What can hang from each mark:
Q4: Q259
Q633: Q259 Q960
Q737: Q259 Q960
Q51: Q667
Q667: Q259
Q960: Q259 Q633 Q737
Q376: Q737
Q259: Q4 Q633 Q737 Q956 Q960
Q956: Q259

Every row comes from one small tree of marks. The marks that hang from a mark follow it in brackets, in the order of their numbers. Every link used is in the known rows. Which tree was each row made from?
Known rows:
Q376[Q737]: [-0.12 -2.21  0.74  0.40  1.14  1.25 -0.30  0.82 -1.24 -0.30  1.40  2.46
 -2.49 -0.83 -1.53 -0.75  2.77  0.08  1.46 -0.83 -2.40  2.34 -2.80 -0.87
 -0.38  2.27  0.72  2.93]
Q51[Q667[Q259[Q737 Q960]]]: [ 0.99 -1.12  0.77  0.36  2.14  0.56 -0.36  1.10  1.68 -0.05 -1.00  2.26
  1.30 -0.70 -5.99  0.46  2.36 -0.54  2.48 -0.05 -3.44  2.51  0.45 -2.42
 -0.21  2.09  4.94  3.24]
Q737[Q259[Q4 Q633] Q960]: [-0.59 -2.22 -1.06  0.07  2.40 -0.79 -0.78  3.84 -2.74 -1.21  1.52  2.61
 -2.17 -0.53 -5.47 -1.33  2.31  0.00  1.22 -1.44 -3.49  0.59 -1.43 -3.18
 -0.01  2.36  1.69  1.97]
Q960[Q259[Q4 Q633 Q956] Q737]: [ 0.45 -2.98 -0.66 -1.10  0.47 -0.71 -1.10  5.38 -1.79 -0.34  1.58  3.11
 -0.56  1.35 -4.98 -3.92  0.77 -0.96 -0.61 -1.93 -3.40  0.04 -1.06 -2.81
 -1.67 -1.05  1.36  4.07]
Q667[Q259[Q737 Q956 Q960[Q633]]]: [ 1.73 -2.85 -0.45 -0.58  0.49  0.99  0.58  3.81  0.88 -0.77 -0.44  0.81
  0.99  1.01 -5.84 -0.34  2.82 -0.11  0.90 -0.91 -3.18  1.16 -0.76 -1.88
 -0.84 -0.22  3.67  5.35]
Q51[Q667[Q259[Q633 Q737[Q960] Q956]]]: [ 2.27 -1.74 -0.82 -0.45  1.47  0.56  0.17  3.97  0.27 -0.39 -1.66  3.81
  0.71 -1.11 -6.31 -0.67  3.32 -0.32  3.15 -0.62 -3.59  1.66 -0.73 -3.82
  0.39  2.31  5.08  4.65]
Q960[Q633 Q737[Q259[Q4]]]: [ 1.30 -1.33  0.57  2.00  0.53  0.18  1.03  4.62 -2.20  0.18  4.17  0.16
 -2.68  0.89 -3.74 -3.33  1.50 -0.32 -0.53 -2.12 -1.92  0.09 -1.70 -1.52
 -1.97  0.36  0.64  2.86]
Q960[Q633 Q737[Q259[Q4 Q956]]]: [ 1.91 -2.53 -0.25  1.08  0.32 -0.10  0.72  5.63 -2.74  0.26  3.88  0.52
 -2.00  1.87 -4.24 -3.99  1.64  0.16 -0.20 -2.26 -2.25 -0.49 -1.76 -1.61
 -1.65 -0.04  0.65  3.75]
Q667[Q259[Q4 Q633[Q960[Q737]]]]: [ 0.02 -0.16  0.80 -1.49  2.04 -0.48 -1.02  4.14 -0.76  0.66  0.98  2.01
  0.09 -0.36 -5.23 -0.53  0.33 -2.29 -0.31 -0.12 -3.79  1.56 -0.40 -2.28
  0.39  0.65  1.29  3.43]
Q4[Q259[Q956 Q960[Q737]]]: [-0.09 -2.59  0.16 -1.50  0.50 -0.73 -1.02  2.35 -0.63 -0.09  1.69  1.82
 -0.96  1.01 -3.92 -2.69  1.82 -0.43  1.04 -2.33 -4.25  1.60 -2.35 -2.79
  0.17 -0.73  2.02  4.53]
Q4[Q259[Q633 Q737 Q956 Q960]]: [-0.22 -3.09 -1.39 -3.66  1.83  0.01 -3.16  2.28  0.02 -0.87 -1.91  3.72
  0.18  1.30 -7.23 -2.39  2.72 -2.27  1.58 -1.31 -4.27  1.63 -1.91 -3.54
 -0.30 -0.74  4.84  4.76]
Q956[Q259[Q4 Q737[Q960[Q633]]]]: [ 0.42 -2.06  0.45  0.17  0.61  0.61  0.00  3.27  0.09 -1.25 -0.26  1.06
 -2.34 -0.54 -5.16 -1.79  3.36 -1.27  1.35 -1.44 -2.59  0.41 -2.47 -1.23
 -2.95  2.27  2.91  3.58]
Q667[Q259]: [-0.02 -2.34  1.46  1.27  0.70  0.31  0.51  0.84 -0.71  0.64  1.06  2.62
  0.31 -1.65 -2.49  0.30  2.50  0.29  1.12  0.10 -2.21  2.89 -1.27 -1.27
  0.32  0.28  0.12  2.32]
Q51[Q667[Q259[Q737]]]: [ 1.52 -1.13  1.54  1.12  1.67  1.18  0.06  0.93  0.67  0.96 -0.22  3.35
  0.83 -1.68 -4.22 -0.40  2.82 -0.51  2.24  0.37 -2.27  2.73 -0.38 -1.61
 -0.46  1.57  3.58  2.63]
Q51[Q667[Q259]]: [ 0.84 -1.21  1.77  2.12  0.98  0.74  0.06  0.62 -0.62  1.10  0.72  3.41
  1.00 -2.07 -3.40 -0.36  2.43  0.57  2.17  0.34 -1.79  3.03 -0.57 -1.99
  0.36  1.40  1.28  2.35]
Q956[Q259[Q4 Q633 Q737 Q960]]: [-0.89 -2.49 -0.71 -2.46  2.50 -0.35 -3.72  1.67  1.41 -1.45 -2.90  3.02
  0.40 -0.06 -8.12 -1.69  2.19 -2.87  1.06 -0.22 -3.79  1.63 -0.59 -2.14
 -3.16  1.17  5.18  3.21]
Q960[Q633[Q259[Q956]]]: [ 0.71 -2.35 -1.00  0.02  0.06  1.98 -0.73  3.68 -1.12  0.05  2.30  1.58
 -1.08  1.92 -2.61 -3.83  2.13  0.77  0.28 -1.24 -1.71 -0.10 -2.44 -1.57
 -0.10 -1.80  0.59  3.66]
Q259[Q633 Q956 Q960]: [-0.72 -2.95 -1.72 -1.80  1.28 -0.27 -2.44  2.60 -0.14 -0.60 -0.80  2.88
  0.81  0.67 -5.14 -1.24  2.37  0.41  0.73 -0.53 -3.52  1.40 -1.10 -3.78
  0.25 -0.05  2.65  4.17]
Q51[Q667[Q259[Q633 Q737 Q956 Q960]]]: [ 1.64 -1.94 -1.10 -1.37  2.23  0.71 -1.61  2.70  1.39 -0.34 -2.69  3.59
  2.74  0.26 -8.07 -0.86  2.58 -0.86  2.34 -0.03 -3.86  2.14  0.67 -3.81
 -0.13  0.95  5.94  4.80]
Q4[Q259[Q633]]: [-0.90 -2.02  0.35 -1.07  0.76  0.48 -2.42  1.18 -1.72  0.26  0.01  4.08
 -0.93 -0.92 -3.75 -2.17  2.66 -1.34  1.09 -0.57 -2.58  2.60 -2.64 -3.18
  0.06 -0.81  0.97  3.10]
Q259[Q4 Q737[Q960] Q956]: [-0.89 -3.01 -0.25 -1.71  1.84 -1.19 -0.83  3.25 -1.03  0.14  0.39  2.82
 -1.80 -0.15 -5.13 -0.94  3.56 -0.72  1.71 -1.93 -3.73  0.37 -2.15 -1.67
 -0.32  1.96  3.09  2.87]
Q633[Q960]: [-0.97 -0.61  0.44 -0.89  1.36  0.68 -1.21  1.46 -0.81  0.66  1.65  1.91
 -1.72 -0.14 -0.91  0.14  0.99 -0.29  0.36  0.18 -2.17  1.37 -1.83 -1.28
  1.11  1.83 -0.26  1.99]

Write each row's tree:
[ 0.13 -1.83  0.27 -0.90  0.52  1.29 -0.87  2.37  0.51 -0.94  0.30  1.01
 -1.51  1.03 -5.23 -1.82  2.81 -1.58  1.16 -1.99 -2.97  1.36 -2.50 -2.89
 -1.15 -0.25  3.55  4.45]
Q4[Q259[Q737 Q960[Q633]]]
[ 1.28 -2.48 -0.97 -1.41  1.44  0.11  0.54  4.13  0.06 -0.87 -1.39  3.09
  0.02 -1.01 -5.21  0.02  3.41 -0.44  1.94 -0.62 -4.19  1.78 -1.67 -3.03
  0.38  1.38  4.08  4.84]
Q667[Q259[Q633 Q737[Q960] Q956]]
[ 0.51 -2.53 -1.01  0.08  2.18  1.22 -0.22  1.65 -1.20 -2.13  1.68  1.27
 -2.80  0.85 -3.42 -0.71  1.62  0.29  1.41 -1.70 -3.63  1.61 -1.30 -1.43
 -0.31  3.21  2.23  2.83]
Q376[Q737[Q259[Q960]]]
[-0.16 -2.73 -0.85 -3.44  2.00  0.56 -2.15  4.17 -1.31  0.03  1.11  2.92
 -1.14  2.78 -4.71 -2.28  0.34 -2.18  0.13 -1.19 -3.57 -0.40 -1.17 -0.68
 -0.78  0.94  1.74  2.74]
Q633[Q960[Q259[Q4 Q737 Q956]]]
[ 0.27 -1.58 -1.29  0.68  1.45  0.17  0.64  3.63 -1.71 -1.47  1.43  2.22
 -2.54 -0.52 -2.83 -0.74  2.31  0.86  1.41 -0.87 -3.17  1.00 -1.80 -3.66
  0.44  2.74  1.68  2.68]
Q737[Q259[Q633] Q960]
[ 1.45 -0.67  1.45  1.76  1.19  0.72  0.99  3.98 -0.23  0.10  0.63  1.49
 -0.42 -1.18 -6.86 -0.69  3.47 -0.65  2.41 -1.47 -2.59  0.82 -0.77 -2.68
 -0.73  2.26  3.62  3.78]
Q51[Q667[Q259[Q4 Q737[Q960[Q633]]]]]
[ 1.80 -1.53  0.58  0.96  1.08 -0.39  0.52  2.61  0.62  0.43  0.86  1.78
  1.49  0.12 -4.89 -1.27  1.69  0.67  1.90 -1.15 -3.95  1.93  0.23 -2.94
  0.54  1.05  3.20  4.50]
Q51[Q667[Q259[Q956 Q960[Q737]]]]
[-0.81 -1.31 -0.12 -2.32  1.97  0.32 -3.98  1.76 -0.78 -0.22 -1.14  3.31
 -0.55 -0.26 -5.02 -1.58  0.90 -2.34  0.76  0.63 -2.53  1.14 -1.01 -1.57
 -1.08  1.55  0.93  2.30]
Q956[Q259[Q4 Q633[Q960]]]
[-1.14 -2.38 -1.33 -0.93  2.90 -0.71 -2.74  3.00 -1.80 -1.39  0.48  2.39
 -0.50  0.88 -7.33 -1.63  1.47 -0.61  0.62 -1.05 -3.63  0.78 -0.21 -3.10
 -0.55  0.95  2.57  2.13]
Q737[Q259[Q4 Q633 Q960]]
[ 0.36 -1.55  0.77  0.56  0.16 -0.15 -0.65  3.17  0.85 -0.95  0.99 -0.28
 -1.27  0.45 -5.20 -2.53  1.58 -0.89 -0.07 -1.65 -2.75  0.50 -1.24 -1.64
 -3.16  0.50  2.07  4.26]
Q956[Q259[Q4 Q960[Q633 Q737]]]
[-1.17 -3.00 -1.34 -3.61  3.30 -0.32 -3.34  2.79  0.11 -0.40  0.13  2.46
 -0.19  2.54 -7.51 -2.94  1.85 -1.66  1.18 -1.44 -4.48  0.02 -0.48 -0.91
 -0.53 -0.90  4.40  2.64]
Q633[Q259[Q4 Q737 Q956 Q960]]
[ 2.19 -2.16  0.68  0.23  1.39  0.97 -0.29  1.79  0.09  1.23 -0.49  3.81
  1.58 -0.71 -5.13 -1.09  3.15 -0.40  2.62 -0.16 -2.68  2.25 -0.36 -1.58
 -0.28  1.14  3.60  3.51]
Q51[Q667[Q259[Q737 Q956]]]
[-1.20 -3.56 -0.31 -1.83  0.93 -0.37 -2.57  1.14 -1.33 -0.48  0.52  3.00
 -0.27  0.71 -4.53 -2.07  2.29 -0.17  1.88 -1.77 -3.82  1.82 -2.12 -2.60
  0.72 -0.65  1.35  3.58]
Q4[Q259[Q956 Q960]]
[-0.19 -2.61  0.08 -0.95  1.54  0.69 -1.31  0.38  2.12 -1.47 -1.66  1.88
 -0.59  0.05 -4.07 -0.73  2.23 -1.19  1.37 -0.30 -3.30  2.14 -1.27 -1.02
 -2.63  1.94  4.05  3.12]
Q956[Q259[Q737 Q960]]
[ 0.09 -0.44  0.36 -2.03  1.71 -0.19 -2.61  3.09 -0.09 -0.02  0.06  2.15
 -1.32 -0.01 -4.34 -2.27  0.24 -2.45 -0.20 -0.03 -3.08  1.08 -1.30 -1.61
 -1.75  1.58  1.65  3.20]
Q956[Q259[Q4 Q633[Q960[Q737]]]]
[ 2.09 -2.02  0.22  0.38  1.22  0.48  1.11  2.72  0.14  0.06 -0.20  3.25
  0.24 -1.18 -4.73 -0.09  3.32  0.39  3.43 -0.98 -3.43  1.88 -0.96 -2.50
  0.55  2.73  4.13  3.63]
Q51[Q667[Q259[Q737[Q960] Q956]]]
[-0.90 -2.97  0.65 -0.85  1.58  0.23 -1.16  2.60 -0.76 -0.35  1.02  2.95
 -0.98  0.71 -4.60 -2.15  1.46 -1.73  0.09 -1.41 -2.90  0.81 -1.29 -0.85
 -2.27  0.70  2.11  1.79]
Q960[Q259[Q4 Q737]]
[-0.59 -1.63 -1.30 -4.28  3.24  0.57 -3.76  3.30 -0.74  0.67  1.21  2.75
 -0.92  2.78 -5.56 -2.88  0.79 -2.54  0.64 -0.75 -3.67 -0.54 -1.13  0.00
  0.60 -0.05  2.65  2.04]
Q633[Q259[Q4 Q737 Q956] Q960]
[ 0.75 -3.86 -0.61 -0.66  0.06  1.10 -0.61  5.12 -1.51 -0.35  1.20  2.10
 -0.93  2.52 -5.50 -3.73  1.99 -1.23 -0.27 -2.25 -2.28 -0.57 -1.93 -1.56
 -2.55 -0.86  1.97  3.86]
Q960[Q259[Q4 Q737 Q956] Q633]
[ 0.62 -1.80  1.10  0.70  0.88  0.13  1.56  4.37 -0.49 -0.49  0.55  0.90
 -1.11 -0.98 -5.91  0.26  3.49 -1.00  1.40 -1.58 -2.94  0.90 -1.69 -1.90
 -0.75  1.39  2.63  3.83]
Q667[Q259[Q4 Q737[Q960[Q633]]]]
[ 1.73 -2.14 -1.37 -0.10  0.99  0.10  0.20  4.41 -1.66 -0.39  1.91  2.22
 -1.45  0.96 -3.07 -3.27  1.57  0.22 -0.03 -1.01 -2.95  0.81 -1.41 -2.75
 -0.62  0.37  2.04  3.86]
Q960[Q737[Q259[Q633 Q956]]]
[ 1.08 -2.41 -0.38 -0.94 -0.21  1.00  0.41  4.15 -1.16 -0.73  1.00  1.83
 -2.58  0.65 -3.99 -2.42  3.71 -0.74  1.87 -2.71 -3.17  0.50 -3.81 -2.94
 -0.30  0.43  2.59  5.21]
Q4[Q259[Q737[Q960[Q633]] Q956]]
[ 0.04  0.13  0.59 -0.82  2.57  0.42 -2.95  2.48 -1.22  1.10 -0.26  3.91
  1.52 -0.86 -6.79 -0.51  0.87 -1.40  1.73  0.82 -2.79  1.68  0.65 -2.86
  1.14  1.43  1.74  2.67]
Q51[Q667[Q259[Q4 Q633[Q960]]]]
[-0.01 -3.49  0.02 -0.06  0.40 -0.31 -0.98  3.74 -1.17 -0.06  0.43  1.36
  1.39  0.82 -7.42 -1.00  2.34  0.19  0.96 -1.45 -3.23  0.63 -0.63 -1.98
 -0.35 -1.18  1.09  4.52]
Q667[Q259[Q4 Q956 Q960[Q633]]]
[-0.55 -2.97 -0.93 -2.67  2.06 -0.46 -2.97  3.28 -1.00  0.65 -1.24  4.18
  0.23  0.19 -6.89 -2.34  3.13 -1.91  0.80 -0.72 -2.94  0.93 -1.36 -2.00
 -1.42 -0.26  3.64  3.44]
Q259[Q4 Q633 Q737 Q956]
[ 0.75 -1.72 -0.44 -0.21  0.53  0.48 -0.52  5.24 -1.34  0.54  3.51  0.97
 -1.48  2.20 -4.53 -5.03  1.63 -0.60 -0.51 -2.27 -2.69 -0.82 -1.96 -1.41
 -1.17 -2.12  1.19  3.69]
Q960[Q633[Q259[Q4 Q956]] Q737]
